Every row comes from one small tree of marks. Brackets hold a mark, then the marks that hang from it, in alphabetical order. Every link used is in the known rows. Which tree was each row made from?
Known rows:
{rubul feni {ruzak reki}}: [ 20 -23  14 -29  10 -22 -18   7   8   3  17  -3  -2  -3   2  -4 -16   5
  14  15   9  -1  -8  -3 -18 -11   7  -3 -15  31]
{ziromes {somema fesib {ruzak {reki rovo} rubul}}}: [ 24 -37  14 -38  -5 -22 -22  -8   1  17   6  -6   1  -2  -7   8 -22  -4
   6  30 -20   0   3 -18 -24   3   1  -5 -13  23]
{ziromes {somema {fesib laver} rubul}}: [  2 -26  -8  -8   9   0   2  -6   1  15 -24 -19  -1  11  -3   9 -16  -3
  18  10 -12   4  19  -6  -2   7  -8  -7   2   4]
{feni {reki {somema fesib rubul}}}: [ 16 -26  19 -21  -4 -32  -7  -8   0   9  -5 -16  -1  -2   0  -1 -31  11
   9  10 -12   9  12 -15 -13  12  -5  -1   2  -2]
{laver fesib}: [-10  -9   3   6   4   2   4  11   8  -3 -11 -13  -6   7   7  -5  -3   4
  10  -3  -7   6   9   0   9  -3   9   6  -2   0]
{somema rubul}: [  5 -19   0 -10   8  -7   0   7   5   5  -3 -16 -11   1   3  -6 -12   6
  12   4  -3   3  11 -10  -4  -1  -3   2  -5   6]
{rubul feni {ruzak {reki {somema fesib}}}}: [ 24 -30  26 -35   7 -35 -20  -5   6  10  14  -2   6  -7   0   0 -31   9
  10  19   6   1  -2  -5 -21   4   0  -6  -3  22]
{feni {reki rovo {somema fesib rubul ruzak}}}: [ 19 -32  24 -35 -14 -41 -22 -16  -8   9   0 -20  -6 -10  -5   0 -47  26
   9  19 -19  11   9 -18 -23  15 -16   0   1  -4]
{rubul {feni {reki rovo}}}: [ 11 -16  17 -29  -5 -39  -8   3  -3   1   4  -5   2  -5   4  -5 -21  11
   8  11  -2   7  -4  -6 -19   3  11   4 -13  15]
{sevamat {ruzak {reki somema} {rubul feni}}}: [ 28 -28  24 -32  12 -21 -13  25  18  10  14  11   5 -13   5  -2 -15  -5
   2  23   7  -8  -5 -18 -22  -8  25   1 -18  23]
{gabud reki}: [  5 -16   3 -13   4 -13   3   5   1   7  -1  -9   1   0   6  -4  -9  -1
   9   4  -6   5   4  -4  -4   1   8   4  -5  11]
{rovo {somema fesib}}: [  8 -23  13  -6   8 -19  -3  10   7   9  -6  -5   6   7   4  -8 -12   6
   0   6 -14   1   9  -4  -5  12   3   3   1   8]
{sevamat {ruzak reki}}: [ 13 -17   9 -11  12  -6  -1  24  15  12   7  -1  -2  -1   4  -8   0  -3
   6  11   4  -6   0  -7  -9 -11  21   5 -14  16]
{rubul {feni reki} ruzak}: [ 11 -19  17 -30   0 -33 -23   6   0  -7   8  -9   0  -3   0  -8 -19  15
  14  11   2   5  -7   0 -19  -7   5  -3 -19  22]
{feni {reki rovo {somema rubul ruzak}}}: [ 18 -26  20 -38 -14 -37 -23  -8  -5   3   4 -18 -13 -14  -3  -3 -39  30
  10  15 -14   9   6 -19 -22   9 -11   5  -4   1]
{gabud {reki rovo {somema {rubul feni}}}}: [ 24 -28  14 -39   5 -40  -4  -9  -5  10   7  -7   2 -19   4   4 -43  11
  15  15  -2   7   2 -17 -24  14  -3   4   5  13]
{ruzak reki}: [ 13 -16   7 -13   7  -9   0  10  12  10   7  -4  -6   2   6  -6  -2  -4
   6   7   1   0   3  -7  -5  -5  12   5 -10  17]
{somema fesib rubul}: [  6 -25   4  -7   8 -11   1  -1   1  11  -7 -18  -4   6   0  -2 -20   2
  11   9  -8   3  15  -8  -5   3  -9  -3   0   2]
{feni reki}: [  4 -12  10 -13  -4 -20  -4   9   3   1  -3 -10  -3   3   4  -9  -5   6
   6   3  -7   6   3  -5  -5  -1  11   4 -12   8]
{feni {reki somema}}: [  8 -13  19 -20  -7 -29  -8   4   5   3  -2  -7  -2  -5   5  -7 -12  14
   2   3  -5   9   5  -9  -7   7  10   6  -5   4]
{feni {reki {rovo ruzak}}}: [ -3 -21  20 -28  -8 -35 -17  14  -1   1  10  -4  -5  -8   2  -9 -14  21
   8   5 -10   8  -8  -6 -20  10  10   7 -14  10]
{ruzak {reki rovo} {rubul feni}}: [ 26 -25  17 -35   6 -28 -12   9  10  10  17   3   0  -9   6   1 -16  -8
   4  23   1  -2  -7 -15 -22  -5  17   2 -21  29]
{fesib laver}: [ -8  -8  -2   1   7   3   3  13  10   5 -15 -13  -5   7   9  -3   1   5
   6   0  -1   3  10   3   7  -2   7   3 -10   2]
{feni {reki rovo {somema fesib {rubul ruzak}}}}: [ 18 -26  28 -41  -8 -50 -26 -16  -4  10   7 -18  -1 -14  -4  -4 -42  26
  12  17 -10  12   1 -12 -27  17 -11   0  -1   7]
{feni {reki rovo}}: [  5 -11  15 -22  -8 -32  -7   3   1   5   2 -10  -2  -4   4  -8 -11  13
   5   7  -8   9   0  -6 -13   6  11   8 -12   9]
{sevamat {ruzak rubul}}: [  6 -17  10 -11   9  -4  -8  31  14   6   1  -3   1  -2   4  -9   2  -3
   0  14  -2  -5   1  -8  -8 -10  21   2 -22  10]
{sevamat {ruzak reki rubul}}: [ 19 -22  13 -18  11  -6  -9  29  19  11  11   3  -1  -4   4  -6   2 -12
   2  19   0  -8  -3 -15 -13 -14  27   2 -24  20]
{gabud {somema rubul ruzak}}: [ 11 -30   4 -22  -3 -10 -16   3  -5   8  -5 -22 -13  -6  -5  -2 -29  19
  13  14 -11   3  15 -17  -9   0 -15  -2   1   7]
{feni {reki rovo {somema fesib}}}: [ 10 -17  27 -26 -11 -45  -8  -9  -1  13  -2  -9   6  -8   3  -4 -26  16
   0  11 -11  12   5  -7 -16  20   5   5   1   0]

Write each row's tree:
[ 23 -34  15 -32   4 -25 -19  -6   1  20   9 -16  -3  -6  -5   0 -33   5
  16  22  -4   2   6 -16 -19   3  -9  -8   1  22] | {gabud {somema fesib {rubul {ruzak reki}}}}
[ 15 -38  13 -19   7 -12 -24  13   6  -1  -9  -6   4   6   2   5 -27   6
   4  21 -17  -3   6  -8 -12   0  -3  -8 -17  11] | {rovo {somema {fesib laver} {ruzak {rubul feni}}}}
[  1 -22  28 -34 -10 -44 -21  10   1   3  11  -1  -3 -16   3  -8 -21  29
   5   5  -9  11  -6 -10 -22  19   9   9  -7   6] | {feni {reki {rovo ruzak} somema}}
[ 10 -17  11 -29  -6 -31  -3  -2  -7  19   0  -9   6 -14   5  -1 -23   8
   7  13 -10   9   4 -11 -14  15   7   7   5  14] | {gabud {reki rovo} somema}
[  4 -32  29 -31  -4 -35 -22   9   5  11   9   0   3 -14   2  -3 -24  16
  -2  16 -12   6  -1 -11 -22  21   5   1  -7   5] | {reki {rovo {ruzak rubul}} {somema fesib}}
[ 21 -28  19 -23   8 -22 -11   9  15  18   2   1   6  -1   8   3 -15  -7
  -2  21 -15  -1   0 -14 -15  11  14   2 -14  17] | {ruzak {reki {rovo {somema {fesib laver}}}} rubul}
[ 20 -20  15 -28   2 -21 -10   9  12  14  15   0  -4  -8   7  -3  -6  -6
   0  18  -4   0  -4 -15 -16  -2  17   5 -19  22] | {ruzak {reki rovo} rubul}
[ 20 -23  24 -34  -4 -34 -17   9   6  -2   4   0   3  -9   5  -1 -20   4
   1  15  -4   4  -2 -15 -18   1  15   0 -17  15] | {ruzak {rubul {feni {reki somema}}}}
[ -5 -22   2  -1   0   2  -8   2   2   5 -17 -20  -5  11   1   2 -16  12
   7   9 -11   3  16   4   3  -2 -10  -5  -8  -6] | {somema {fesib laver} ruzak}
[ 16 -22  16 -27  -2 -26 -14  13   4  -4   3  -3   1  -1   4  -3 -13  -3
   5  15  -4   2  -4 -11 -16  -8  16  -2 -25  19] | {ruzak {rubul {feni reki}}}
[ 34 -31  26 -38  15 -32 -17  30  16  10  20  15   8 -13   5  -5 -18  -4
   2  27  -3 -10 -14 -20 -31  -1  28   6 -21  33] | {sevamat {ruzak {reki {rovo somema}} {rubul feni}}}
[ 20 -20  18 -27   8 -18 -10  24  16  15  16   4   1 -11   4  -6  -5  -6
   1  23  -2  -6  -7 -15 -20  -7  26   6 -23  21] | {sevamat {ruzak {reki rovo} rubul}}
[ 28 -26  24 -30  12 -25 -15  30  19  14  17  11   4 -11   5  -8  -8  -2
  -2  23  -9  -8 -11 -20 -25   2  28  10 -19  28] | {sevamat {ruzak {reki {rovo somema}} rubul}}
[  8 -26   8 -18   7 -17 -16  -4   1   8   1 -21  -5   1  -4  -5 -25  13
  15  13  -5   4   7  -4 -12   2 -14  -7  -4   9] | {somema fesib {rubul ruzak}}
[ 36 -48  16 -30  11 -24 -19   1   2   5   9  -7  -4   3  -4   2 -43   5
  14  23 -13  -5   5 -20 -24   0 -13  -6  -4  22] | {rovo {somema fesib {rubul feni} {ruzak reki}}}
[  3 -29   2 -15  -3  -8 -11  -5  -5   9 -12 -15   0   9  -8   2 -17   8
  10  14 -17   3  14  -3  -7   4  -9  -6   0   8] | {ziromes {somema fesib ruzak}}
[ 17 -28   2 -24   0  -6 -13   1   3   8   2  -7  -8   4  -5   2  -9   2
  13  15 -10  -1   6 -12 -11  -6   1   0  -8  23] | {ziromes {somema {ruzak reki}}}
[ 21 -28  11 -24  -1  -6 -19  11  11   4  12  -7 -12  -1   1  -2 -10  -2
   4  19  -9  -4   2 -16 -12 -14   6  -1 -23  19] | {somema {ruzak reki rubul}}
[ 13 -26  21 -33   1 -37 -20 -13   0  14   6 -17  -2 -14  -2  -3 -38  26
  11  16  -6   8   5  -8 -22  18 -15  -1   4   6] | {reki rovo {somema fesib {rubul ruzak}}}
[ 10 -34   9 -23  -8 -11 -17  -2  -5  15 -15 -17   6  -2   0  11 -30  -1
   7  23 -21   4  12 -12  -7   3  -4 -10  -8   5] | {gabud reki {somema {fesib laver} {ruzak rubul}}}
[ 24 -25  12 -23   7 -18  -4   2  11  13   8  -8 -11  -8   4  -1 -20   4
   9  10   0   2   8 -20 -11   4   2   4   0  12] | {ruzak {reki {somema rubul}}}
[ 27 -36   6 -28   8 -12 -16   3   2   1  11 -12 -15  -1  -2   2 -32   5
  18  19  -1  -3   4 -18 -18 -13  -9  -4 -13  20] | {somema {rubul feni} {ruzak reki}}
[ 22 -38   9 -24  10 -17 -19  11   0  -5   3 -10  -9  -1  -2  -3 -35  18
  14  14 -11  -2   5 -17 -18  -1 -13  -1  -6  17] | {rovo {somema {rubul feni} ruzak}}
[ 17 -17  18 -17   9 -16  -3  20  17  14   8   2   0  -9   5  -7  -7   4
   3  11   5  -4   2 -11 -11  -1  20   7  -6  12] | {sevamat {ruzak {reki somema}}}
[ -5 -18  -4  -4   6  -1   3  -1   3  15 -25 -12   6  12   1   6  -5  -2
  10   7 -10   5  16   2   2   8   2  -4  -1   4] | {ziromes {somema {fesib laver}}}
[  9 -37  32 -38   0 -41 -25   9   2   8  11   4   7 -16   2   1 -33  14
   2  21  -7   4  -4 -11 -29  18   4  -3  -8  10] | {reki {rovo {ruzak {rubul feni}}} {somema fesib}}
[ 12 -22  11 -18  12 -11  -9  31  11   1   3   2   4  -4   4  -5  -8  -4
   4  18   3  -7  -3  -8 -15 -13  21  -1 -23  17] | {sevamat {ruzak {rubul feni}}}
[ 22 -30  17 -40  12 -38 -26   6   1   1  14  -7  -2 -12   0  -7 -36  24
  16  17  -4   2  -7 -11 -29   9  -7   3  -6  27] | {reki {rovo {somema {rubul feni ruzak}}}}
[ 12 -35  23 -35   0 -42 -24  16   0   1  13  -4  -8 -10   0 -10 -28  24
  13   8 -19   5  -8 -20 -29  18   2   9  -9  16] | {feni {reki {rovo ruzak {somema rubul}}}}
[ 24 -33  20 -41   0 -37 -21 -12  -1  25  13 -16  -1 -13  -5   0 -40  12
  15  26  -6   5   3 -17 -26  10 -10  -4   3  22] | {gabud {somema fesib {rubul {ruzak {reki rovo}}}}}
